Known rows, with every step that occurs
salo/dano: [ -4   4 -10 -10  28 -37   6 -13 -32   9 -52  -3 -18  11 -29 -34 -22  -3
   5  -3 -43 -20 -32 -42 -26 -19  -3]
romas/fazi/dano/gimuz/bifip/vazek/godi: [  6  11   1   8  17 -38 -22 -54 -45 -35 -39   8   7  -1  -6 -36   3  16
  -2  -7 -21 -13 -30 -37 -15  -3  28]
bifip/vazek: [-18   3   5 -10  23 -33   3 -29  -9   8 -31 -12 -27  33 -50 -38 -21 -16
  23  -3  -7 -33 -30 -42   8 -18  42]
gine/dano: [ 19  -1 -11 -14   8 -37   0 -31 -56 -10 -34  16  -8  33  14 -20 -12  -7
  21   2  19 -15  -3  -7   9 -19  18]
tavar/romas/fazi: [ 23   0 -14   3   7 -46 -14  -8 -15 -29 -31   5 -13   6 -44 -50 -36 -18
  42  11 -31  -6  12 -21   3  -1  10]
gimuz/bifip/vazek: [ 13  14  28 -25  15 -39   2 -20 -28  20   0 -10  -9  29 -54 -42 -38 -15
  19  -8  19 -17 -36 -53 -10 -39  20]
dano/gimuz/bifip/vazek/godi/zudavod: [  2   2   2 -40   1 -63 -23 -20  -6 -11   7   8  -5  17 -11 -21 -36   4
   7  -8   1 -25 -43 -37 -27 -31  55]
zekoz/dano: [  9  -6 -25 -43   1  -5  -4 -23  -7   3 -50  -9   1  32 -24 -21 -17 -15
  -3  -5  -7 -36 -10 -20 -10  -6  -5]
zudavod/godi: [  9   6  -1 -23  15 -28   1 -14 -37  21 -41  23 -42  23 -25 -27 -21  -5
  33  -1  -6 -42   5 -22  -3 -17  41]
tavar/romas/fazi/dano: [ 15  -2 -16  11  18 -27 -17 -25 -27 -35 -43   1  -9   0 -53 -60 -16  -4
  38  17 -32 -18   3 -10  11   8  -6]
gimuz/bifip: [ 23  14  24 -22  -5 -41   6   1 -41  15  -1  -5  -1  21 -31 -38 -37  -7
  11  -9  23  -6 -18 -29 -18 -28   8]
fazi/romas/tavar/dano/zekoz: [ 35  17 -11 -32 -21 -81  -7 -12   7 -30 -47  -7 -32   0 -17 -26 -23 -11
 -11 -16 -50 -19   1 -30  -8   9 -30]
salo/dano/zekoz: [ -7  -5 -29 -29  24 -61  -1  -1 -26  -8 -42  -1 -13  19 -31 -30 -15  -8
  -6   0 -50   3 -30 -52 -19   1  -9]
gine/dano/fazi/romas: [ 12  10  -6 -19   4 -67   1 -62 -46   0 -50  20  -5  41  18 -23   1   7
  11   6   0  11  10 -10   7  13   7]
salo/dano/gimuz/bifip/vazek: [  5   2  -3 -37  23 -60 -12 -25 -22  10 -20   1  -2  18 -18 -38 -43  -1
  -6 -13 -37 -26 -52 -62 -31 -42   4]
bifip/vazek/godi/zudavod: [-23   6  -3 -14  41 -28  -7 -32   0 -11 -31  -5 -37  14 -56 -18  -4  -7
  30   9 -15 -35 -43 -42 -23 -15  73]
vazek/bifip: [-13   7 -15 -19   3 -32   2 -17 -10   2 -32 -24 -15  16 -36 -37 -34  -1
   3 -25  -1  -3  -7 -22  13   5  20]
fazi/romas/tavar/dano/gimuz/bifip/vazek/vuve: [ 40  24  17 -41  -8 -76 -17 -40  12   0 -37 -16 -25  -5  -6 -30 -35 -11
 -19 -33 -49 -35 -20 -39 -27  -9 -16]
zekoz/dano/tavar/romas: [-11 -24 -45 -55 -23 -16 -20  -6  -1 -17 -45 -11  -4  31 -54 -35 -52  -9
   7   7 -18 -49 -12 -26   7  -3  -2]
vazek/vuve: [-11   6  16 -10  15 -25   6 -19 -25  31 -46 -26 -19  12  -1 -26  -6  -8
  -1 -16 -16  -8 -11  -6 -25  26  33]
zekoz/dano/salo: [-20 -13 -44 -55 -13  -2  -6 -27   1 -13 -49 -20  -4  27 -35 -36 -25  -4
  -8 -12   3 -42 -24 -29 -19   9  -2]
gimuz/bifip/vazek/godi/zudavod: [  8  16  20 -31  30 -35  -6 -24 -19   5  -1  -5 -17  14 -59 -27 -24 -10
  25   1  12 -20 -45 -52 -35 -37  46]
fazi/dano/gimuz/bifip/vazek: [ -6  -1   8 -16   7 -25 -13 -40 -35  -7 -19  -6   6  23 -24 -49  -9  20
  -2  -6   3 -44 -43 -16   4 -16   7]
zekoz/zaze: [ 17   9 -10   1   5 -45  -5   4 -15  -3 -53   5 -24  45 -12 -14   2   0
  17 -11   2 -40   9  -6 -23  -3  27]
dano/fazi/romas/tavar: [-17  18  14 -16 -29 -79  12 -42  -3   7 -52  -7 -24  13  -1 -40  -8   4
  -5   0 -40   3  13 -18  -8  34  -5]
gine/dano/gimuz/bifip/vazek/godi: [ 30  -1  -9 -48  12 -48 -20 -55 -47 -20 -12  13   8  36  28 -13 -29   4
   5  -7  23 -22 -27 -29 -12 -44  37]
gimuz/bifip/vazek/vuve: [  9  15  39 -28  27 -34   0 -30 -28  38  -8 -25 -10  22 -42 -41 -27 -19
  10 -16  11 -12 -37 -47 -26 -21  23]
romas/tavar/dano/gimuz/bifip: [ 40  11   6 -29 -28 -52 -12  -7 -13 -30 -26  -2 -16 -24  10 -36 -59 -23
 -14 -24 -35 -48 -23 -30 -23 -38  -6]

Rows
[ 13   0 -19 -17   6 -16  -9 -12 -27 -38 -48 -11 -21  -5 -46 -46 -46 -10
   7 -20 -16 -42 -36 -38 -16  -6  26]  tavar/dano/salo
[ 36  17  -6 -28 -29 -77 -12 -18  11 -26 -49  -2 -27  -2   5 -26 -32  -2
 -14 -23 -51 -39  -4 -21 -12  -4 -19]  fazi/romas/tavar/dano/gimuz
[ 13  -7 -28   0  16 -42 -20 -17 -24 -46 -36   2  -7   6 -54 -57 -13  -8
  30  17 -36  -4   5 -17  16  20 -10]  tavar/romas/fazi/dano/zekoz
[ 26  12   7  -4  21 -31  -1 -32 -37 -12 -58   3 -11  -1 -33 -38 -30 -18
   7  -3 -37 -16 -17 -32  -8   3  27]  tavar/dano/fazi
[-13  16  -1 -20   7 -71  11 -44 -14  14 -68  -4 -23   4 -12 -41 -12   5
 -11  -1 -75  -4 -18 -45 -32  11 -27]  salo/dano/fazi/romas/tavar
[ -4   6 -10  25  -4 -44 -18 -32 -45 -35 -47  19   4   0   9 -41   4  16
   0  -7 -27 -10 -10 -12   6  19  15]  romas/fazi/dano/gimuz
[  1   6 -17 -49  -5 -36  -2 -54   3  14 -64  -6   3  40 -22 -25  -4  -1
 -13   0 -27 -10   4 -23 -11  28 -15]  zekoz/dano/fazi/romas
[ -2   7 -16 -52 -20 -42   1 -55  12   8 -66  -9  -6  24 -11 -28  -8  -8
 -20  -1 -39 -19   6 -23 -16  25 -29]  zekoz/dano/fazi/romas/tavar
[ -2  12  -1  36  10 -29  -6 -30 -54 -25 -57  13  -5  -3 -17 -43  13   7
  11  -1 -23  -7  -7 -15   5  19   8]  romas/fazi/dano
[ 36  23   1 -21 -19 -66  -2 -19   4 -20 -54  -8 -35  -5 -15 -28 -26  -9
  -5 -18 -47 -35  -2 -25 -13  -5 -25]  fazi/romas/tavar/dano
[-35 -19 -20  -4  -8 -13 -11 -10 -40 -27 -45 -12 -15  13 -63 -60 -22  21
  19  14 -14 -52 -26  -1  26  11   1]  fazi/dano/tavar/romas
[-26 -21 -25 -21 -31 -50 -13  19 -19 -26 -27  -7 -24  20 -56 -48 -64   0
  26   9 -14 -35 -12 -21  18   2  29]  dano/tavar/romas
[-25   6 -17  25  -2 -26 -10 -34 -48 -38 -55   4  -8  -7 -23 -56   6  15
   7  -6 -12 -12 -19 -22  -1  32  11]  romas/fazi/dano/salo
[ -9  15  -3 -16  23 -67   8 -44 -22  19 -68   0 -16  18 -26 -37 -10   9
  -4   2 -64   5 -17 -46 -28  14 -15]  salo/dano/fazi/romas
[-20  -7 -18  -8   9 -25  -2 -17 -38 -22 -39  -9  -6  22 -38 -42  19  11
  -3   8  -8 -14 -20  -6  15  28  -6]  fazi/dano/zekoz
[ 14  15  12 -10 -15 -42   5 -24 -18 -19 -57  -6 -28 -25  -8 -44 -36 -27
  -5  -8 -52 -34 -12 -28 -16  -6   1]  romas/tavar/dano/fazi
[ 40   1 -21 -23  18 -45 -11   3 -27 -38 -38   3 -12   8 -42 -26 -30 -26
   0  -9 -31 -13 -20 -38   1   0  16]  tavar/dano/zekoz
[ 16   0 -15 -12  31 -40 -37 -39 -12 -43 -19  11  -7  -8 -57 -50 -19   0
  39  17 -31 -26 -25 -27 -12 -12  21]  tavar/romas/fazi/dano/gimuz/bifip/vazek/godi/zudavod
[-27   2 -11  33 -13 -41 -13 -17 -59 -35 -58  14  -7  -3 -21 -45  -5  16
   5  -1 -23 -13 -15 -21  15  25  19]  romas/fazi/dano/tavar
[ 17  -7 -18 -69  -5 -27 -22 -36   3   4 -18  -4  18  40 -13 -24 -39 -12
 -15 -15  -2 -40 -30 -39 -15 -30   3]  zekoz/dano/gimuz/bifip/vazek
[ 46  23   6 -47  -6 -70 -17 -44  11 -25 -40 -12 -25  -4 -12 -22 -36  -2
 -16 -24 -46 -42 -23 -46 -31 -24  -6]  fazi/romas/tavar/dano/gimuz/bifip/vazek/godi
[-20 -14 -27  -2 -32 -63 -21  14 -27 -39 -35   6 -19   7 -46 -48 -61  -3
  27   8 -27 -17  -4 -30  19   9  31]  dano/tavar/romas/fazi
[-17 -10 -31 -10   6 -59 -17   1 -33 -21 -54   7 -20   0 -48 -48 -54  -2
  16   6 -64 -20 -28 -55 -10 -10   2]  salo/dano/tavar/romas/fazi
[-23 -15 -30 -24   6 -48 -10   4 -26 -13 -49  -5 -23  10 -56 -49 -57   1
  15   7 -54 -35 -35 -48  -9 -16  -2]  salo/dano/tavar/romas
[  9  12  -1 -22 -13 -70   3 -61 -36  -5 -51  15 -14  25  28 -27  -3   2
   5   5 -12   1  12 -10   3  10  -6]  gine/dano/fazi/romas/tavar
[ 19  16 -10 -29 -28 -63  -5 -22   9 -30 -54 -14 -37  -9 -22 -39 -31  -1
  -9 -23 -41 -39 -11 -30 -18   5 -24]  fazi/romas/tavar/dano/salo
[-44  -9 -18  -3  -2   0   3 -32 -37 -23 -48 -22 -15  10 -42 -62   5  26
   3  -3   7 -44 -37  -6   1  22   4]  fazi/dano/salo
[-24   6  18 -11  36 -26  -1 -40  -7  33 -38 -30 -28  24 -37 -35  -9 -19
  12 -13 -16 -25 -32 -35 -10   5  46]  bifip/vazek/vuve
